Each row was made from one walk, in order. Every step used is in the known rows, and no mark comes twice. Write each row's walk.
Known rows
L R Y U B: [+0.53,+3.25,-2.33,-0.69,+0.77,-0.94,+0.15,+1.01,-2.20,+1.26,-2.90,+2.57,-2.32,+3.61,+0.59,-4.14,+2.19,-1.34,-0.24,+0.11,-0.40,-1.30,-0.23,-0.86,+1.17,+1.04,+1.67,+0.60,+3.89,+0.95,-0.12]
B R Y G U: [-0.42,+0.86,-1.33,+1.19,-1.82,+0.74,+0.26,+1.43,-0.58,+2.01,-1.07,-1.70,-0.64,-2.56,+0.07,+3.15,+0.95,+1.30,-1.71,-1.18,+2.37,+0.22,+0.85,+1.47,-0.30,-1.42,-1.45,-1.88,-1.00,+0.58,-1.29]
U L G: [+0.80,-1.30,+2.23,-1.29,-1.58,+0.41,-0.15,-2.64,-0.21,-2.61,+3.82,-0.51,+1.13,-2.07,-1.86,-2.00,-1.14,-2.14,+0.52,-2.64,-3.16,+2.47,+0.80,-1.98,-1.18,-0.31,-2.15,-0.86,-0.65,+0.16,-1.84]
L G U: [+0.80,+1.29,+0.82,-1.52,-2.49,-0.74,+0.02,-0.15,+1.20,-0.58,+3.30,-2.68,+1.19,-3.17,-0.48,+1.16,-0.23,-0.91,+0.52,-1.99,+0.22,+2.77,+0.34,-0.10,-2.63,-2.83,+1.07,-0.01,-1.35,+0.29,-0.29]
Y U B R L G: [+3.49,+1.83,+0.67,+2.59,-0.81,+0.69,-2.02,-1.70,+2.52,-1.89,+0.41,+3.12,+1.55,-2.97,-2.00,+0.30,+0.63,-0.43,+0.23,-0.03,-1.27,-2.28,+0.68,+1.23,+1.46,+1.24,+1.67,-0.52,+1.55,+1.06,+1.19]
B R Y U L G: [+2.15,+2.57,-1.19,+1.03,-0.68,+1.51,-0.16,-1.43,+2.01,-1.60,+0.50,+1.20,+0.90,-1.27,-3.22,-2.60,-1.15,-0.75,-1.59,-1.73,-3.08,+0.80,+0.13,+0.22,+0.20,+1.58,-1.76,-0.86,+2.59,-0.13,-1.57]
L U B R Y G: [+1.86,+2.09,-2.45,-0.14,+0.81,+1.34,+0.45,-0.54,-1.04,+1.78,-3.73,+0.40,+0.42,-1.00,-0.52,+0.26,-0.35,+0.80,-0.24,-0.51,-2.79,-2.60,+1.36,-0.57,+2.02,+0.19,-3.63,-2.06,-0.18,+2.33,-0.49]
B R L Y: [-2.03,-5.76,+1.38,+2.37,+3.09,+1.29,-2.75,-0.14,+3.73,-1.84,-0.45,-0.86,-0.07,+1.66,-3.00,+4.34,-0.20,+3.15,-2.78,+1.51,+3.18,-3.26,-1.87,+2.56,+1.68,+2.61,-2.68,+2.90,-3.64,-1.46,+1.47]
L Y G U: [-0.94,+0.77,+1.34,-2.09,-0.92,-1.41,+0.12,+0.45,-1.08,+0.48,+1.51,-2.72,+0.70,-3.11,+2.30,+4.58,-0.95,-0.05,+1.81,+3.56,+2.03,+3.35,-0.58,+0.22,+0.23,-3.89,+0.19,+1.99,-2.28,-0.83,-0.10]
Y U: [+0.01,+3.79,-0.41,-0.57,+1.60,-1.06,+1.59,-1.41,-0.06,-2.17,+2.65,-0.22,-1.27,+0.14,-0.49,-0.91,+0.59,-0.62,+0.73,+0.40,-1.66,-3.30,-1.04,+0.92,-1.62,-3.90,+0.48,+1.16,-0.20,+0.38,-1.05]
R Y U B: [+1.33,+1.96,-2.66,-0.39,+2.00,+0.11,+0.84,-0.11,-0.81,+2.40,-2.02,+1.61,-1.93,+2.08,+0.49,-3.42,+0.64,-0.34,+1.81,-0.23,-1.89,-2.00,-0.25,-0.87,+0.36,-0.45,+1.42,-0.07,+1.95,+0.75,+0.36]
R L G U B: [+2.13,-1.36,+1.82,-0.48,-2.05,-0.01,-1.45,-0.36,+0.92,+1.84,+1.60,+1.01,+0.93,-2.58,+1.17,+0.05,+0.39,-0.62,+3.00,-0.36,+1.03,+1.89,+1.11,-0.83,-0.87,-0.67,+3.51,-0.79,-0.41,+0.67,+2.01]
G U L Y: [-1.69,-4.36,+2.09,-2.07,+1.25,-0.68,+0.20,+0.46,+0.91,-0.20,+1.25,-2.41,+1.06,+1.95,+2.09,+0.51,-2.48,+0.64,+1.56,+2.36,+1.35,+4.28,-1.63,-1.34,-0.48,+0.30,-0.22,+3.11,-1.64,-2.33,+0.96]
Y U L G: [+2.01,+3.37,+1.14,-1.51,-1.08,-0.17,+0.19,-2.89,+0.59,-3.22,+4.39,+1.16,+0.81,-2.68,-1.35,-2.92,-1.48,-2.31,+1.70,+0.07,-4.12,+1.88,+0.05,-1.30,-1.25,-2.03,-0.08,-0.29,+1.46,+0.01,-1.62]
G Y: [-3.03,-2.60,-1.93,-1.16,+2.57,+0.23,+1.20,+0.40,+0.59,-0.05,+0.70,-3.60,-1.11,+3.23,-2.15,-0.25,-1.05,-0.36,-2.55,-2.68,-2.21,-1.07,-1.59,-0.30,-2.60,+0.19,-2.04,+0.77,-3.25,-1.23,-0.36]
B R L Y G U: [-1.01,-1.64,+2.24,+1.33,-0.52,+0.25,-1.71,+0.60,+1.64,-0.02,+0.79,-1.14,+1.10,-3.09,+0.86,+6.69,-0.23,+1.76,-0.22,+3.59,+4.44,+0.61,-0.02,+2.82,+1.41,-1.19,+0.02,+1.19,-2.32,-1.38,+0.87]
R Y G U L: [-1.56,-0.88,+1.02,-2.13,-1.05,+1.06,+0.88,-0.52,-1.86,+2.00,+2.17,-0.75,-1.60,-1.37,+1.22,-0.20,-0.64,-0.11,+0.71,+0.36,+0.54,+2.79,+0.99,-1.15,-1.80,-2.23,-1.09,-2.63,-0.20,-0.43,-1.84]
B R Y U: [+0.32,+2.44,-2.97,+2.55,+1.70,+1.07,+0.90,+0.26,+2.02,-0.29,-1.68,+0.11,-1.48,+1.66,-2.84,-0.70,+0.86,+1.32,-3.27,-1.53,-0.31,-4.36,-1.04,+2.16,-0.17,+0.19,-1.38,+0.22,+1.20,+0.17,-1.00]

Which walk is each row?
[-2.51,+0.74,+0.06,-1.74,-1.47,+0.81,-0.36,-0.82,-4.12,-0.04,+0.79,+0.74,-3.18,+0.59,-1.37,-0.57,+1.38,-1.33,-2.49,+0.28,+0.22,+0.63,+0.76,-1.23,+1.25,+0.19,-4.01,-2.48,+1.16,+0.89,-3.91]  U L R Y G
[+1.47,-1.12,+0.90,+3.58,+1.55,+0.54,-0.79,-0.81,+1.41,-1.15,-0.74,+3.60,-0.15,+0.71,-0.58,-0.17,+1.27,+1.69,+0.20,+0.53,+0.68,-5.27,+0.02,+1.74,+0.99,+1.66,+2.09,-0.80,+0.46,+0.74,+1.54]  Y U B R L
[-2.77,+2.41,-0.23,-1.99,+0.81,-1.46,+0.71,+0.40,-1.50,-2.81,+1.19,+0.74,-0.96,+5.24,-0.24,-4.40,+0.03,-2.08,-2.32,+0.76,-1.41,+0.86,-1.72,-0.59,-1.37,+1.74,-0.08,+1.66,+3.45,-1.13,-1.69]  G Y U L R
[+0.77,-3.08,-2.34,+2.32,-0.04,+0.90,+0.45,+2.54,+0.47,+3.33,-4.87,-0.52,+0.03,+2.43,-0.04,-1.26,+0.84,+1.83,-1.60,-3.92,+1.84,-0.36,+0.54,-0.50,+0.57,+3.71,-0.33,-1.57,+0.30,+0.55,+1.19]  G U B R Y
[-0.15,+1.49,-0.55,-1.83,-2.73,-1.31,-0.07,+1.84,-4.08,+3.50,-2.66,+0.95,-1.46,-0.21,+2.88,-0.89,+2.37,-1.10,+1.18,+0.12,+1.94,+2.91,+1.51,-1.58,+1.53,+0.03,+1.66,-1.37,+2.41,+1.25,-0.23]  L R Y G U B
[-2.22,-2.64,-0.90,-0.48,+1.13,+2.81,-2.04,-1.13,+3.67,+0.12,+3.11,-2.33,-1.01,-0.57,-4.86,+1.57,-0.93,-0.66,-2.96,-1.06,-2.24,-1.04,-1.52,+1.60,-2.61,-0.07,-1.94,+0.10,-2.68,-1.13,+0.33]  R L G Y
[+0.95,-1.36,+0.91,-1.30,-0.48,-1.69,+1.54,+0.93,-1.87,+1.74,-1.11,-0.73,+0.21,+0.72,+3.46,-1.87,+0.54,-0.31,+3.20,-1.44,+0.85,+1.50,+0.75,-2.48,-1.02,-0.75,+3.07,-0.60,-0.60,+0.67,+1.78]  G U B
[-0.61,-1.19,+0.46,+0.47,-1.50,+0.99,+0.51,+0.76,-1.06,+0.99,-0.19,-0.24,-0.02,-1.03,+0.86,+0.08,-0.80,+1.16,-0.59,-1.08,+0.93,+2.24,+1.28,-0.41,-0.37,+0.32,-1.66,-2.94,+0.38,-0.10,-1.59]  B R Y G U L
[+0.66,-0.09,+0.81,-1.96,-0.99,-2.13,+0.56,+0.89,-2.97,+2.14,-1.28,-0.75,+1.70,-2.08,+4.89,+1.34,-0.68,-0.60,+4.65,+2.76,+0.89,+4.15,+1.08,-2.12,+1.94,-1.67,+2.58,+1.34,-0.35,-0.02,+1.64]  L Y G U B
[+1.27,+1.24,+0.68,-1.63,-2.26,-1.73,+1.63,+0.17,-3.83,+2.21,-0.09,+0.17,+0.65,-2.76,+4.32,-0.11,+0.44,-0.79,+4.46,+0.34,+0.18,+2.18,+2.28,-2.13,+0.37,-2.77,+3.09,-1.41,-0.06,+1.13,+0.49]  Y G U B
[-1.38,-1.86,-0.79,-2.00,+0.29,+1.24,+0.19,-0.63,+1.10,-0.89,+2.37,-2.51,+0.99,+0.76,-2.81,-1.98,-2.65,-1.98,-1.70,-2.52,-5.03,+2.97,-0.51,-1.32,-2.24,+1.07,-2.36,+0.00,-0.99,-1.43,-1.01]  U L G Y
[+0.28,+2.88,-1.99,+1.91,+0.95,+1.23,-0.98,-0.36,+4.70,-1.68,+1.59,+0.10,+0.75,-0.77,-4.05,+1.08,-0.92,-0.39,-2.95,+0.41,-2.45,-2.40,-1.42,+3.47,-1.33,+0.29,+0.36,+1.04,+0.82,-1.49,+0.51]  B R L G Y U
[-0.37,-5.39,+1.50,+2.14,+1.38,+0.16,-2.16,+1.56,+2.66,+0.88,-2.12,+0.09,+1.43,+1.82,+0.77,+3.07,-0.45,+2.52,+0.04,+2.33,+4.11,-0.15,-1.12,+1.36,+2.34,+3.01,+1.40,+2.52,-1.71,-1.67,+3.51]  G U B R L Y
[-0.44,-6.09,+1.31,+2.68,+2.56,+0.91,-2.33,+0.38,+2.33,+0.11,-2.60,+0.84,+0.85,+1.87,-0.93,+2.32,-0.23,+2.47,-0.73,+1.49,+2.37,-2.17,-0.97,+0.89,+3.49,+4.30,-0.70,+2.56,-2.12,-1.28,+2.31]  U B R L Y
[-2.03,+1.70,+3.18,-2.50,-3.28,-2.02,+0.72,+0.08,-4.21,-2.41,+2.32,+0.65,-0.43,+0.07,+2.34,-0.88,+1.08,-1.81,-0.01,+0.91,+2.42,+3.67,+0.97,-1.49,-0.04,-0.46,-0.03,-0.97,+2.06,+0.25,-2.42]  Y G U L R
[-1.93,-1.06,+2.46,-1.59,-0.18,+0.41,-1.60,-0.26,+0.90,+0.85,+2.95,-1.64,-0.62,-3.09,+1.14,+6.07,-0.20,+0.61,+1.24,+4.78,+3.68,+1.19,-0.52,+1.81,+0.03,-3.85,+0.30,+1.72,-3.08,-1.22,+0.38]  R L Y G U
[+1.59,-1.66,+0.33,+2.32,-1.28,-1.80,+1.10,+1.80,-1.15,+0.13,-3.68,+0.12,+2.77,+0.90,+2.65,-1.05,+0.43,+1.39,+1.09,-3.42,+1.60,+0.41,+1.33,-1.00,+0.65,+2.76,+1.99,-0.87,+0.18,+0.67,+1.97]  G U B R
[-1.16,+2.77,+1.82,-1.42,-0.47,-2.09,+0.66,-0.59,-2.54,-3.99,+2.11,+2.31,-1.21,+3.47,+0.12,-4.17,+1.07,-1.89,-0.66,+0.93,-0.10,-0.04,-0.83,-1.24,-0.46,+0.47,-0.11,+0.83,+3.39,+0.10,-2.38]  Y U L R
[+2.74,+3.12,-3.39,+1.83,+0.00,-1.18,+0.61,+1.20,+1.10,-0.82,-3.49,+0.86,+3.46,+0.17,-0.31,-2.58,-1.15,-1.12,-0.37,-2.00,-4.25,+0.20,+0.46,-0.22,+1.03,+3.28,+1.71,+0.50,+2.50,-0.01,+1.24]  L G Y U B R
[+0.02,+0.44,-1.42,+1.24,+1.65,+1.27,+0.76,-0.54,+0.94,-0.77,-0.39,+1.31,-1.02,+2.76,-1.33,-3.15,-0.58,+0.79,-1.75,-1.17,-1.27,-1.80,-0.57,+0.31,-0.30,+1.68,-1.59,-0.83,+1.77,-0.43,-1.52]  B R Y U L
[-1.76,+3.07,-2.86,-1.10,+2.93,-0.22,+1.72,+0.24,+1.34,-0.80,+1.37,-1.85,-0.88,+2.33,-1.15,-1.17,-0.86,-1.10,-1.04,+0.46,-3.16,-2.09,-2.04,+1.10,-2.69,-2.27,+0.68,+1.98,-0.02,-1.44,-0.31]  G Y U
[+0.82,-1.89,+1.80,+2.42,-1.60,+0.77,-1.13,+0.09,-0.22,+0.89,-0.55,+2.31,+0.58,-2.57,+1.38,+2.83,+1.36,+1.36,+0.83,+0.52,+2.95,-1.86,+1.59,+1.23,+1.16,+0.85,+1.86,-2.49,-0.55,+1.03,+1.58]  Y G U B R L
[+2.48,+2.21,-0.79,+2.77,+0.55,-1.59,+1.64,+0.59,-1.20,-1.54,-3.23,+2.15,+1.98,+1.07,+1.32,-2.44,+0.50,+0.65,+1.02,-1.72,-1.48,-2.49,+0.55,-0.38,+1.64,+2.11,+1.77,-0.04,+2.08,+1.01,+0.93]  Y U B R
[-1.28,-2.90,+2.52,-2.02,-0.46,-0.59,+1.36,-0.36,-0.61,-0.83,+3.15,-1.26,+0.01,+0.91,+1.66,-1.74,-1.00,+0.14,+1.79,-1.15,+0.81,+2.77,-0.03,-1.81,-2.80,-1.03,+0.24,-1.08,-1.18,-0.81,-0.38]  G U L
[+1.46,-0.61,+0.47,+1.23,-1.38,-2.10,+0.26,+2.22,-1.70,+0.62,-4.39,-0.11,+3.60,-1.71,+3.47,+1.97,-0.69,+0.89,+1.83,+0.62,+1.41,+2.61,+1.71,-0.74,+3.52,+2.18,+1.77,+0.97,-0.04,-0.32,+1.73]  L Y G U B R
[-0.26,-0.58,+1.63,-2.10,+4.02,+2.35,-0.72,-3.47,+4.07,-1.66,+3.74,-1.01,-1.22,+1.15,-2.61,+1.41,-0.67,+1.23,-0.07,+1.87,-1.55,-6.26,-2.03,+1.39,-3.23,-3.24,-3.32,+0.90,-4.13,+1.73,+0.56]  R L U
[-0.89,+0.17,+0.94,+0.12,+3.59,+0.53,-1.30,-1.67,+3.52,-1.48,+2.81,+0.10,-1.68,+0.88,-1.77,+2.76,-0.24,+0.96,+0.21,+5.37,+0.93,-3.31,-2.92,+2.78,+0.22,-2.79,+0.16,+4.36,-1.06,-1.78,+0.60]  R L Y U
[+1.88,+0.53,+0.36,+1.78,-2.60,-1.89,+1.27,+1.55,-2.89,+0.43,-3.08,+0.58,+2.84,-2.22,+3.47,+0.31,+0.51,+0.64,+1.91,-1.82,+0.96,+1.28,+2.27,-0.81,+2.05,+0.78,+1.80,-1.93,+0.36,+1.26,+0.94]  Y G U B R
[+0.58,+0.45,-1.09,-1.42,-1.52,+0.00,+0.82,+0.97,-2.86,+4.30,-1.63,+0.00,-0.99,-1.74,+3.03,-0.11,+0.87,-0.56,+2.59,-0.19,+0.58,+1.83,+1.91,-1.80,+0.28,-1.79,+1.81,-2.03,+0.06,+0.91,+0.22]  R Y G U B
[-2.70,-1.00,-1.24,-0.32,+0.18,+0.94,-0.86,+0.76,-1.07,+0.00,-0.80,-1.13,-4.01,+4.33,-3.58,-1.09,+3.05,-0.24,-4.87,-2.64,+2.04,-1.92,-1.29,-0.20,-0.23,+1.87,-3.54,+0.09,+0.07,+0.51,-1.98]  L R Y
[+0.72,-0.25,-2.17,+1.62,-0.88,+1.01,+0.18,+0.14,-3.12,+1.95,-3.71,+0.65,-0.76,-1.48,-0.74,+0.69,+0.82,+0.65,-0.96,-2.04,-0.83,-1.70,+2.09,-0.87,+2.82,+1.47,-2.44,-2.84,+0.04,+1.61,-1.11]  U B R Y G
[-0.67,+3.09,-1.72,-0.55,+1.60,+1.83,-0.95,-1.30,+4.17,-0.97,+3.70,-0.60,-1.01,-0.71,-3.43,+0.71,-0.93,-1.61,-1.43,+2.03,-3.16,-1.55,-2.05,+2.81,-2.61,-2.20,+0.88,+1.22,+0.08,-1.35,-0.19]  R L G Y U
